Known rows, with every step that occurs:
mazov-leri-bibip-ganug-rulozo: [ 30.1  -3.8  28.3  -4.4  56.6 -19.6  -3.8  -5.2  26.3  -5.3 -47.8  15.1
   0.0   1.6  -1.5 -17.6 -11.6  -6.9  31.4 -14.4   9.0 -30.2  14.4  22.6
  20.3 -12.7   2.9  -4.3  -3.2]
mazov-nebeg-fumu: [-15.5   5.7 -11.6   9.1  -1.1  -3.4  11.2  16.7   2.5 -17.8  39.4  -6.2
 -13.6  -1.6  14.9 -25.7  -2.3   9.0  -3.0  -0.8 -26.1   4.3  12.2  -3.5
 -34.5   4.1  -8.3  29.5 -14.6]
zival-rulozo-datez: [-36.3  21.7  15.7   4.0 -10.4 -18.2 -37.4  -1.4  -5.9  19.6   9.5 -23.8
  -3.8   2.0  16.5  -7.4  22.9 -12.2 -16.0   8.2  34.0  12.4  21.3 -38.4
  13.8 -10.6  -3.7   8.4   3.5]
mazov-nebeg-fumu-leri: [-21.4   7.9 -18.1  26.4  -2.0  -8.5  18.7  20.6 -10.6 -42.8  47.0   8.0
 -10.3  -4.5  11.6 -15.2 -11.4   6.7  -2.9   2.0 -38.2  11.7   7.6 -11.5
 -13.9  -0.9 -17.7  24.3 -21.5]
mazov-leri-bibip-ganug-rulozo-zival: [ 24.4  -8.3  27.5   0.3  51.3 -29.7 -10.8  -4.8  25.6  12.5 -42.0   9.8
  -3.2   0.9  -5.0 -21.7  -4.3 -12.4  24.6 -23.9   8.5 -18.0  19.8  12.6
  20.1 -10.2  14.7   8.3  14.2]
fumu-mazov-leri-bibip-datez: [ 24.3  -6.4   8.1 -20.9  -0.9  21.0  24.7  30.7   9.7 -10.5 -19.4  18.1
  35.8 -21.1 -20.4  11.8 -23.2  -8.1  -4.6   1.0 -40.4 -17.8   9.2   4.9
   7.1  -9.5   2.6 -12.1   4.4]
gelab-zival-rulozo-ganug: [ -9.8 -10.6   3.8   0.3   0.3   0.2 -22.0 -16.8 -22.2  31.6  14.3 -33.6
   8.1   5.8 -14.3 -23.9  43.4   9.6 -20.6  27.7  13.1  24.5   7.7 -27.5
  11.1  10.3  12.2 -20.4  18.7]
rulozo-datez: [-17.8  20.5  15.4  11.7   3.9 -11.8 -19.4  22.4  -0.8  13.3   8.5 -17.8
  -2.3 -11.7  -0.7   3.4   8.6  -2.2  -3.6  -2.3  -4.7  10.4   6.2 -16.1
  10.0   3.0  -1.6   0.3   9.3]
mazov-leri-bibip-datez-rulozo: [ 23.1   5.5  18.6 -33.4   5.0  16.4  14.5  17.5  26.0   2.7 -30.0   1.4
   4.7 -14.7 -13.2 -26.5 -14.2  15.3  -1.2 -14.6  -7.3 -21.4  24.3  35.4
  17.6  -3.3  -2.7 -10.1   6.4]
datez-rulozo-bibip-leri-nebeg: [  2.5   9.6  -6.1 -29.0 -36.8   6.2  15.3 -16.4  10.7   8.0  -1.6  -8.8
  10.0  -5.3 -10.1   0.4   6.3  20.5 -19.3  -1.6  14.6   3.5  -3.9   1.7
 -15.2  21.2  -7.8   3.1  13.0]
zival-rulozo-bibip: [-17.0  10.9   7.8  -7.9  -6.7  -9.6 -16.6   2.5  -5.7  25.2   0.9  -2.7
   9.2   9.3  29.2 -11.4  26.8   3.7 -23.9  11.6  18.9  14.3  -9.1 -43.7
  -3.3 -10.4 -11.3  -0.5   1.9]
ganug-rulozo-datez: [ -7.9   4.2   8.5  13.7   2.1 -20.8 -39.4   8.0  -5.6  13.8 -13.8   7.8
  -1.6 -11.8 -25.3   8.1  18.6  -2.0  33.8 -15.5  20.5  -5.1   3.5 -12.2
  11.3  -1.5  19.7   7.0   1.4]
ganug-rulozo: [  3.9  -3.9  -3.2   9.3  13.5   4.3 -26.2   1.6   0.8   0.0 -22.1  13.7
   2.0   0.6 -27.8   8.4  12.7   1.3  34.9 -11.4  11.4  -4.2  -7.2  -4.2
   0.9  -6.9  24.1  -9.4 -23.5]
leri-bibip: [ 21.8  23.0   5.1 -11.7  40.0  36.6  -6.4  11.8  18.6  11.0 -24.8  -4.8
 -15.1  16.0  28.7   0.2  -2.0  -0.3 -14.5  -7.9 -12.0  -3.3  -7.6  20.6
   2.0  -5.3 -19.9 -25.3 -20.6]
rulozo-datez-bibip-leri-fumu-nebeg-mazov: [ -8.5  -9.5   2.9  23.7   2.1 -15.9  11.9  -6.3 -11.0   0.0  18.4 -10.7
 -16.4   8.6   4.3  19.1  -9.9  -8.0  -3.9  12.7   8.7   6.5 -14.2  10.1
   9.6  -1.2  -9.5   5.8  13.6]
leri-nebeg-fumu: [ -2.1  17.0 -37.8 -20.3 -16.9  29.5  12.8  -0.1  10.9  -6.0   1.7   0.8
 -16.3  10.1  36.1 -15.8 -14.4   9.1  -7.6 -10.1  -1.4   8.4 -12.2   8.8
 -28.2  18.8  -7.8  17.5 -20.0]
nebeg-mazov-leri-fumu: [-21.7 -12.8   2.2  26.2  22.1  -2.6  12.2  16.0  15.6 -11.8 -11.2   5.9
   7.3  19.5  14.9   0.2 -10.9  12.3  20.6  18.9   7.8  -0.1   1.9  38.9
   9.8   9.8 -18.9 -21.8   4.4]
rulozo-datez-bibip-leri-nebeg-fumu: [ -2.8  11.1  -5.5  -9.8 -18.9 -13.0  10.6  -6.0  -1.3   2.9  19.5 -10.1
 -25.5  -1.0   9.3   1.7 -15.1  -2.6  -9.4  -6.9  12.2   5.4 -16.4  -7.7
  -2.6  19.0  -4.3  14.4   1.0]
zival-rulozo: [-26.1  14.1   1.7  -0.4   3.0   7.1 -24.0  -6.6   0.0   7.1   0.4 -17.3
   0.5  15.1  15.3  -4.4  18.2  -7.2 -16.7  13.7  24.9  12.1  11.9 -31.4
   2.8 -14.4   0.0  -9.5 -20.8]
zival-rulozo-datez-bibip: [-27.5  15.2   7.6 -14.7  -7.9 -17.8 -20.8  -8.4 -11.3  14.4  11.5 -17.9
  -7.1   2.2  20.9  -5.5  13.0  -5.7 -28.9   8.1  36.9  19.7   6.3 -30.8
  15.2  -2.9  -1.0  -1.5  -2.1]
ganug-rulozo-bibip-leri-fumu-mazov-nebeg: [  1.5 -19.4  -2.7  14.5 -13.6  -9.0   6.9  -3.4   5.1   8.7 -11.3  34.4
  22.7  -7.8 -16.5  11.0  11.4  -5.9  29.9   3.3  -0.7 -26.1 -17.6 -15.1
 -19.6  -5.3  15.3  30.1  13.5]
rulozo-datez-bibip: [ -4.8  11.9   7.4 -12.9   7.4 -12.3   0.6  16.7  -9.0   5.2  11.2 -10.3
  -5.8 -12.5   4.3   4.9  -6.6   1.8 -20.0  -4.9  -1.0  20.4 -11.1  -6.4
   9.3  10.8   2.1 -10.2   0.1]
gelab-zival-rulozo-bibip: [ -5.5 -14.2   6.9  10.8 -12.8   4.9 -17.4  -2.9 -21.2  48.4  -0.4 -16.3
   3.0  -4.6  -5.8 -20.5  39.8  11.6 -20.5  28.3  19.0  28.0  -5.4 -36.8
  -6.2  -0.9  15.6 -25.5  22.7]
nebeg-fumu-mazov-leri-bibip-datez-rulozo: [  5.3  -3.3  -7.2 -29.2 -39.9   1.1  19.5   3.4 -12.3 -25.9  21.2  15.6
   7.0 -12.3  -1.1   5.6 -22.3   6.7 -10.1  -7.4 -15.2  -4.3   5.5  26.2
 -13.3  19.4  -9.9 -13.9   0.9]
mazov-nebeg-fumu-leri-bibip-datez-rulozo: [ -4.3  10.8 -16.1  -7.3 -26.6  11.5  22.0   3.8  -3.5 -37.8  41.0  -1.0
 -15.6 -12.3   6.7 -13.0 -16.9  14.6 -15.2  -8.8 -26.3  -2.4  23.1  15.5
  -8.1   5.5 -22.6  23.2 -13.0]
leri-bibip-datez: [ 34.8  16.6   6.5 -28.5  10.9  57.2   0.7  12.2  25.8  16.6 -24.1 -16.8
 -14.8   3.5   4.5   6.8  -8.6   0.8 -11.3 -16.2 -17.5 -20.1   2.9  21.8
  10.5 -11.8  -8.7 -16.8 -14.8]

Rows:
[  9.7 -20.9  -3.3  26.5   3.3 -10.5  -4.9  -7.9  -7.2  18.1 -19.3  32.1
   3.5   6.5 -11.2   3.4  17.0  -1.0  33.6  -1.0   3.2 -17.9 -31.4  -7.8
  -9.5 -20.6  13.6  23.4   9.5] -> ganug-rulozo-bibip-leri-fumu-nebeg
[  9.6 -10.2  -7.3   5.5 -10.6 -16.6 -13.7 -16.3   3.7   7.3 -16.8   8.2
 -16.3   3.2 -25.3  21.4  -0.9   1.0  38.3 -13.4  45.0 -10.6  -6.7   0.4
  13.0  10.3  12.0  15.0  -0.6] -> ganug-rulozo-datez-bibip-leri-nebeg-mazov
[ 32.3   9.8  25.3  -3.8  46.8  -6.3 -29.1 -29.8  17.9   6.1 -32.4  -8.3
 -20.3   7.9  10.4  17.1   2.4 -20.8  16.9 -20.7  27.5 -22.6   8.6  14.3
  18.2  -6.5  -3.2  -4.8  -5.2] -> leri-bibip-ganug-rulozo-datez
[-10.7  14.0  -4.8 -42.5  -5.8 -10.2  -0.7 -19.0  -8.9 -17.2  25.4 -28.4
  22.4  -0.1 -12.8  -2.5  16.9  24.5 -27.1  -2.8  -0.4  18.1  10.1  18.0
   9.8  37.0 -12.8 -13.9   5.8] -> datez-rulozo-ganug
[-20.0   3.5   2.2  27.1   9.7  29.3   9.6 -13.5  26.6  -2.4  -2.1 -11.3
  -4.2  22.1   2.9   8.9  -5.6 -18.2   9.1  17.2  -2.6 -17.5 -14.7   8.0
  -6.8  -5.2   4.1  -8.4 -11.9] -> bibip-leri-fumu
[-16.1 -10.9  -1.2  18.1  29.4   0.5  26.9  23.8   3.6  -9.3 -17.6  23.1
  19.2  -5.5  16.4 -37.1 -13.5  -0.3   4.6  12.4 -28.6  -4.0   0.4  29.1
   0.0 -23.0   6.9  13.6   8.6] -> mazov-leri-fumu-nebeg
[-10.5 -14.4  -5.4  51.7  11.9  19.5  11.5 -14.7   7.2  -8.8   4.9 -10.2
 -10.8  30.5  -1.8  20.1  -6.3 -15.1  16.1  24.9  -7.2 -13.9 -11.0  16.4
  -3.9 -21.1  -7.3   2.0  -4.4] -> bibip-leri-fumu-nebeg-mazov
[ 10.0  -5.2  24.0  15.0  28.3 -34.6 -33.3 -35.0   6.3  -9.8 -11.9 -14.9
  -3.0  -5.3 -25.2  24.4   6.0 -23.5  36.5 -13.4  32.1 -14.6  16.4 -13.1
  17.7  -3.7  26.1   2.6  -2.9] -> bibip-ganug-rulozo-datez
[  9.5 -16.1 -11.8  42.1  20.7   3.4   1.8  15.6 -24.0 -13.1  10.4  -9.3
  -6.6  17.2 -11.2  21.7   1.1   8.2   8.4  15.4 -24.6  16.7  -0.3   5.4
  -0.3 -27.0 -14.8  -4.3  -8.8] -> fumu-nebeg-mazov
[ -2.0  -3.7  -8.4  24.8  12.9 -28.7  -2.8 -13.3  -3.7 -25.1  31.1   8.6
 -26.2   0.5  11.8 -10.3  -7.8 -10.9  10.1 -19.8 -12.3   1.6  18.8  -6.1
  -4.7  -3.1  -2.5  42.7  -3.9] -> mazov-nebeg-fumu-leri-bibip-ganug-rulozo-zival
[ 16.7  11.5  19.3  -8.4  45.1   1.5   9.1  30.0  24.7   6.2 -36.6  15.0
   3.2  -0.2  12.7 -31.7 -11.1   8.0   4.6  -6.4 -17.0 -12.6   5.5  22.6
  12.6  -8.9 -13.8 -10.9  -1.9] -> mazov-leri-bibip
[-10.5  -0.1 -17.4   4.1 -20.1   1.5   5.8   8.3 -24.7 -28.7  36.8  11.7
   5.4   2.4   9.5  24.5 -11.3  -5.5 -10.2   6.2 -25.9  19.0 -18.4  -5.7
 -27.5  16.0  -7.7 -20.9 -19.9] -> nebeg-fumu-mazov
[ -9.2 -11.2  -4.6   5.1 -27.7  -5.5  14.6 -22.4 -10.2  -0.8  14.0  -6.2
   5.5   7.9  -2.5  14.5   8.2  17.9 -12.5  14.4  12.1   8.2  -8.5  23.9
 -11.2   8.7 -21.8  -4.9  23.8] -> datez-rulozo-bibip-leri-fumu-nebeg-mazov
[ -3.6  -1.7  -0.2 -32.7 -50.5  28.7  -4.5  -2.0   7.8  16.9  15.5 -37.8
   2.5 -21.8 -45.9   9.3   3.0   8.4 -22.2 -22.1  -1.9   8.0  30.0   2.6
   2.7   6.4  33.3  -3.5  15.8] -> bibip-datez-rulozo-zival
[  7.2   6.3  -0.3 -53.1 -37.7  24.2   6.2  -8.3   3.0  -8.2  22.0 -38.8
  18.6 -13.8 -39.2   5.7   7.1  20.3 -19.0 -12.0 -10.5  -5.6  20.4  13.9
  16.0  20.9   6.4  -7.7   7.8] -> bibip-datez-rulozo-ganug
[  3.7  -5.7   7.0   5.9   1.4 -23.8 -20.1  -9.7  -5.4   6.6  -8.2   9.0
 -11.7  -5.4 -35.3  15.9   6.2  -5.8  32.1 -12.7  28.2  -8.7 -11.4 -11.5
  14.1  -0.6  23.4   3.3  -5.6] -> ganug-rulozo-datez-bibip-leri
[  0.1   7.7 -43.8 -22.9 -32.2  30.1  22.6   1.9   1.6 -16.9   6.1  11.9
   4.2   0.9  26.6   5.8 -20.4  -0.7 -14.5  -2.7 -13.4   9.0 -13.6   1.6
 -31.8  21.2  -4.6  15.6 -16.1] -> leri-nebeg-fumu-mazov
[-19.1 -13.3 -22.3  33.4  18.7  26.5  14.5   1.5  -7.6 -10.3   3.6   0.2
  -1.1  22.5  32.1  10.1  -5.0  -3.9  -5.8  21.5 -12.8   8.5 -11.4  39.1
  -9.5 -16.3 -11.2  -1.7  -1.4] -> leri-fumu-nebeg-mazov
[ 11.2  24.5  -4.7  17.6  34.5  24.0   4.0  17.8  -3.6 -30.5  -8.1  15.0
  -5.3   6.4  17.8  14.8 -17.4  -3.6 -13.0  -1.8 -35.2  12.5 -13.7   2.5
  32.9 -11.1 -30.6 -29.1 -31.3] -> fumu-leri-bibip
[ 16.7 -15.2 -15.4   2.5 -30.9 -13.0  -0.1  -8.8  -5.2   8.5 -11.7  37.9
   7.5   1.4 -14.3  16.0   7.0   1.4  32.6  -9.4  10.0 -15.7 -31.9 -21.9
 -22.3   7.5   7.6  21.8   2.8] -> ganug-rulozo-bibip-leri-nebeg-fumu-mazov
[  8.4 -19.0   0.6   4.1  -0.8 -39.0  -4.1 -13.3 -11.6 -13.4  10.0  25.0
  -0.8   0.4   3.6   9.8 -13.0 -16.8  12.9 -16.1  -2.9  -0.9   1.1   3.0
 -10.7  10.9   9.6   4.6   7.5] -> nebeg-fumu-mazov-leri-bibip-ganug-rulozo-zival
[ 14.9 -14.9   1.3  -0.4   5.6 -27.4   3.0 -14.2 -12.3 -32.2   3.8  30.9
   2.8   0.8   4.2  12.6 -17.3 -12.9  20.4  -7.9  -2.5 -10.7  -4.8  12.8
 -11.2   9.1  -1.9  -7.9 -11.1] -> nebeg-fumu-mazov-leri-bibip-ganug-rulozo
[  3.1   8.1  -7.7 -15.5  12.3   9.8  24.3  28.8  29.4  -1.9 -36.3  13.5
  17.3 -11.0   3.3 -40.5 -18.0  10.6   8.8  -3.9 -12.0  -7.9  10.6   6.5
   1.1  -0.2   6.9  19.9   0.4] -> mazov-leri-nebeg
[ 15.5  -1.8   7.5  -9.6  16.1   6.6  20.3  30.2   6.1 -13.3 -20.8  25.3
  36.0 -14.6  -5.6   8.9 -19.0  -7.7  -7.0   7.2 -36.1  -6.2   4.3   5.4
   1.3  -5.3  -5.1 -16.8   1.2] -> fumu-mazov-leri-bibip
[ 11.3  -6.2   2.1  -2.6   7.8 -21.1  14.3  -5.1  -9.8 -32.7  13.8  18.1
   3.5   3.1  17.1  10.5 -23.0 -12.6  -0.1   0.4 -16.6  -3.2  -3.8  11.8
 -11.7  11.4 -12.4 -14.1  -9.1] -> nebeg-fumu-mazov-leri-bibip-ganug
[  3.0 -17.8   9.0  -0.1 -31.3  20.3 -12.9  -1.6 -16.8  52.3   0.1 -21.8
   2.7 -13.1 -20.4 -17.0  37.0  12.8 -17.9  22.2  15.0  16.3   1.1 -36.0
  -1.2  -5.4  23.7 -22.4  27.1] -> gelab-zival-rulozo-bibip-datez
[-22.6   7.8 -11.1 -17.4 -45.3 -17.7  -3.3 -25.6 -12.5   2.9  22.2  -7.5
  -8.2   4.2  21.9   7.0  -3.0 -16.7 -25.6  10.6  40.9  10.2   2.7 -35.9
  -3.1   7.1  -3.6  22.0   1.1] -> zival-rulozo-datez-bibip-leri-nebeg-fumu-mazov
[-16.7 -23.8   2.5  25.5 -17.1   1.6  -6.7 -26.4 -29.2  36.6  12.6 -23.1
 -12.9  -3.9  -8.3 -15.4  25.2  -9.3 -20.2  35.7  29.7  18.6   2.2 -17.5
   1.9 -11.9  26.7  -4.2  29.1] -> gelab-zival-rulozo-datez-bibip-leri-fumu-nebeg
[ 19.7   0.3   8.0 -20.1 -20.3  21.1  11.1  30.0   5.5  27.5  -2.9  -2.9
  12.8 -14.1  -7.8   2.6   5.9  15.7 -10.4  -7.2 -29.1  -3.5 -21.1 -20.2
  -3.1  -5.3   0.0  -4.5  13.8] -> rulozo-bibip-datez
